What can hang from each mark:
keso: verib
vakad: lazub vuli
vizu: manan
nifu: sesuk
lazub: vuli
vuli: lazub
manan: safepu
safepu: sesuk sibo vakad
sesuk: safepu vuli
verib: lazub vakad vuli

Each row was made from one small tree. The marks that hang from a mark follow it in brackets, in alphabetical order. Every link used is in the known rows. Write each row's tree.
Known rows:
vizu{manan{safepu}}: [ 20   2  -8  -3  42  16 -69  13 -36  14  53  36   5  33 -15   9  10  -4
  13 -11  -3]
keso{verib{lazub vuli}}: [ 12   8 -20  53 -25 -47 -37 -22   5 -32  -7 -10  37  -8  19  -3  39  29
 -32  -8   9]
verib{vakad{lazub} vuli}: [ -2 -15 -23  -5 -32 -15  15 -51  57 -15  -8 -16  41   1 -18  18  46  10
  -7  29  15]
nifu{sesuk}: [ -7  -9  42 -46  77  23 -30  26   5  -6  24   4  13  10 -28  -5  24  45
 -16  30  19]
manan{safepu{sibo vakad}}: [ 12   2 -26  51  12  -8   0  29 -17 -14  17  19   9  11  15  10 -18  30
  17  13  -8]
manan{safepu{vakad{lazub}}}: [  4  -2 -15  -3   4   2  17 -30  -5 -13  20  -9  -1  16 -12  38   3   6
  34  13  -1]
keso{verib{vakad}}: [ -2  -1 -24 -23  18 -15 -32 -21  48 -45  12  -7  40   1   6   3  30  57
  -1 -42   9]
keso{verib{lazub}}: [  1   7 -11  -7   9 -26 -42 -14   1 -15   6 -12  24  -7  12   6  34  53
 -14 -40   9]
vizu{manan}: [  8  -8  -2 -23  33  13 -50  20  13  19  45  26  33  24 -22  -4  36   7
  -8 -22   5]
keso{verib{vakad{lazub} vuli}}: [  2  -2 -21  12 -43 -30  -4 -58  45 -39 -17 -18  41 -10   9  14  61  23
   4 -15  14]
nifu{sesuk{safepu}}: [ -8   2  69 -36  63  24 -40  36  -1   1   9  -2 -31  20 -30  -4 -16  17
   7  36   9]
lazub{vuli}: [ -6  -6 -16   2  43   3 -37  11  20  -3   6   0  34  20 -40 -14 -14 -15
 -50   6  16]
vizu{manan{safepu{sesuk sibo}}}: [ 31 -12  11 -12  22  13 -58  34 -56  17  31  51  -3   3  19  -8  43   8
  19 -23 -13]
safepu{sesuk vakad}: [  6 -29   5 -36  17  -4  16 -10  60 -41  26  -6  37   3 -12  -4  35  31
  -7  -8  -7]
vizu{manan{safepu{sesuk sibo vakad{lazub}}}}: [ 23  -5  15  -2 -30  10  -5  -8 -46  14  11  25 -14  -8  25  18  49 -27
  47 -17 -16]
sesuk{safepu{sibo} vuli{lazub}}: [-23  10   0 -12   6   9  23  50  -1  68 -12  -3 -36   8   4 -31 -24  41
  11 -29  -5]
vizu{manan{safepu{sibo vakad{vuli{lazub}}}}}: [ 15  17 -36  47 -46   4   0   7 -50  39  17  24 -10   3  15   0 -40 -22
  26  16 -14]
safepu{sesuk vakad{lazub}}: [ -1 -28  13 -59  -6   0  41 -36  46 -21  11 -19  21  -6 -14  16  61  13
  14  -3  -1]
nifu{sesuk{safepu{sibo vakad} vuli{lazub}}}: [-33  25  49  -3  10  23  41  42 -15  40 -24 -24 -59  -5   9 -32 -45  17
  21  13  -6]
manan{safepu}: [ 13  -7 -18 -10  58   4 -36  12 -13  -8  41  19   9  28 -18  13   1  34
   3   9   2]
sesuk{safepu{sibo} vuli}: [-14   5  11  16  28   3   1  65   5  29 -14  15 -33  14   3 -17 -38   9
 -17 -23   1]

Which tree is each row?
[-19  22  67  31 -10  19   6  20 -29  15 -60 -21 -47  -6 -14   1 -48 -66
   5  49   9] -> nifu{sesuk{safepu{sibo vakad{lazub{vuli}}}}}
[ 10 -24  -6  12 -22 -16  33  15  34 -31  -9  13  23 -17  10  -3 -12  -5
 -29  25  -2] -> safepu{sesuk sibo vakad{vuli}}
[ 10  -4   1  19 -18  -1  10 -16 -39  -8 -30  -1 -11 -12   5   7  -5 -53
   3  14  -6] -> manan{safepu{sesuk sibo vakad{lazub{vuli}}}}
[ -3  -1 -18 -11  -1   2  45   8 -18  18   6  -5 -20 -12  25 -25  -4  34
  16 -24 -21] -> manan{safepu{sesuk{vuli{lazub}} sibo vakad}}
[ 17  12 -13  51 -48   3   3  -5 -52  17  -1  30 -21  -1  10  36 -32 -69
  20  19  -1] -> vizu{manan{safepu{sibo vakad{lazub vuli}}}}
[ -6   0 -22 -30 -30 -16   5 -57  36 -33 -14 -13  18 -14  -4  31   5   1
  -8 -15  21] -> keso{verib{vakad{lazub vuli}}}
[ -5  -8 -45 -11 -31 -15  10 -38  59   3   9 -21  48   3 -13 -20  40  57
  -3  25   2] -> verib{vakad vuli{lazub}}
[-21  14  67  -8  61  23 -12  73 -25  25 -21   8 -54   4  -2 -22 -42   2
 -17  10  10] -> nifu{sesuk{safepu{sibo} vuli}}
[-29  14  -3 -13  -3   7  43   2  41  26   6 -37 -31  19 -15 -19 -48   9
  17 -16 -11] -> sesuk{safepu{vakad} vuli{lazub}}
[  8   2  13  -2 -17  13  14  -3 -44  19   1  16 -34 -10  25   7  16 -54
  22 -43 -14] -> vizu{manan{safepu{sesuk{vuli} sibo vakad{lazub}}}}
[-16  14 -30  -7  -7  -9 -43 -46  27 -11 -24 -37  22  -4 -25  -2 -33 -20
 -52  14  13] -> verib{lazub{vuli} vakad}
[ -3 -15   7   0 -29  -3  28 -10  10  -3 -39 -12  15 -20  -1  -6  22 -39
 -15   4   3] -> safepu{sesuk sibo vakad{lazub{vuli}}}
[  5  -5  -7  13  23  -3  24  21 -11 -24   3  11 -14  -6  25  -9 -19  -1
 -10 -22 -14] -> manan{safepu{sesuk{vuli} sibo vakad}}
[ 10  23  -5  65 -30  11 -25  -2 -65  27 -14  15 -13   6   2  13 -22 -89
  13   1  -3] -> vizu{manan{safepu{sibo vakad{lazub{vuli}}}}}
[  2 -19 -18 -15 -44  -9  55  -2  27  10  -5  -3  18 -24  12 -18   2  27
  -3  20  -9] -> safepu{sesuk sibo vakad{vuli{lazub}}}
[ 13   3   4  23   9  10  -8  23 -32  -2  15  27 -20  -2  28 -12 -11 -40
   0 -42 -19] -> vizu{manan{safepu{sesuk{vuli} sibo vakad}}}
[-12  26 -28   9 -17 -25 -58 -52  13 -35 -32 -38  24 -16   3  -4 -17 -12
 -42 -24  12] -> keso{verib{lazub{vuli} vakad}}
[  5 -24   3 -15 -47 -12  60 -16  22 -10 -23   3  10 -26   7  18  12 -18
  -7  22   4] -> safepu{sesuk sibo vakad{lazub vuli}}
[ -2  -5   1 -10  -2   2  46  -5 -21  -3 -12   0 -28 -14  21  10   4 -14
  13 -24  -8] -> manan{safepu{sesuk{vuli} sibo vakad{lazub}}}
[-18  14  40 -14  -8  17  24  -4   3   9  -5 -30 -45   4 -25  -5 -70 -15
  14  66   1] -> nifu{sesuk{safepu{vakad{vuli{lazub}}}}}
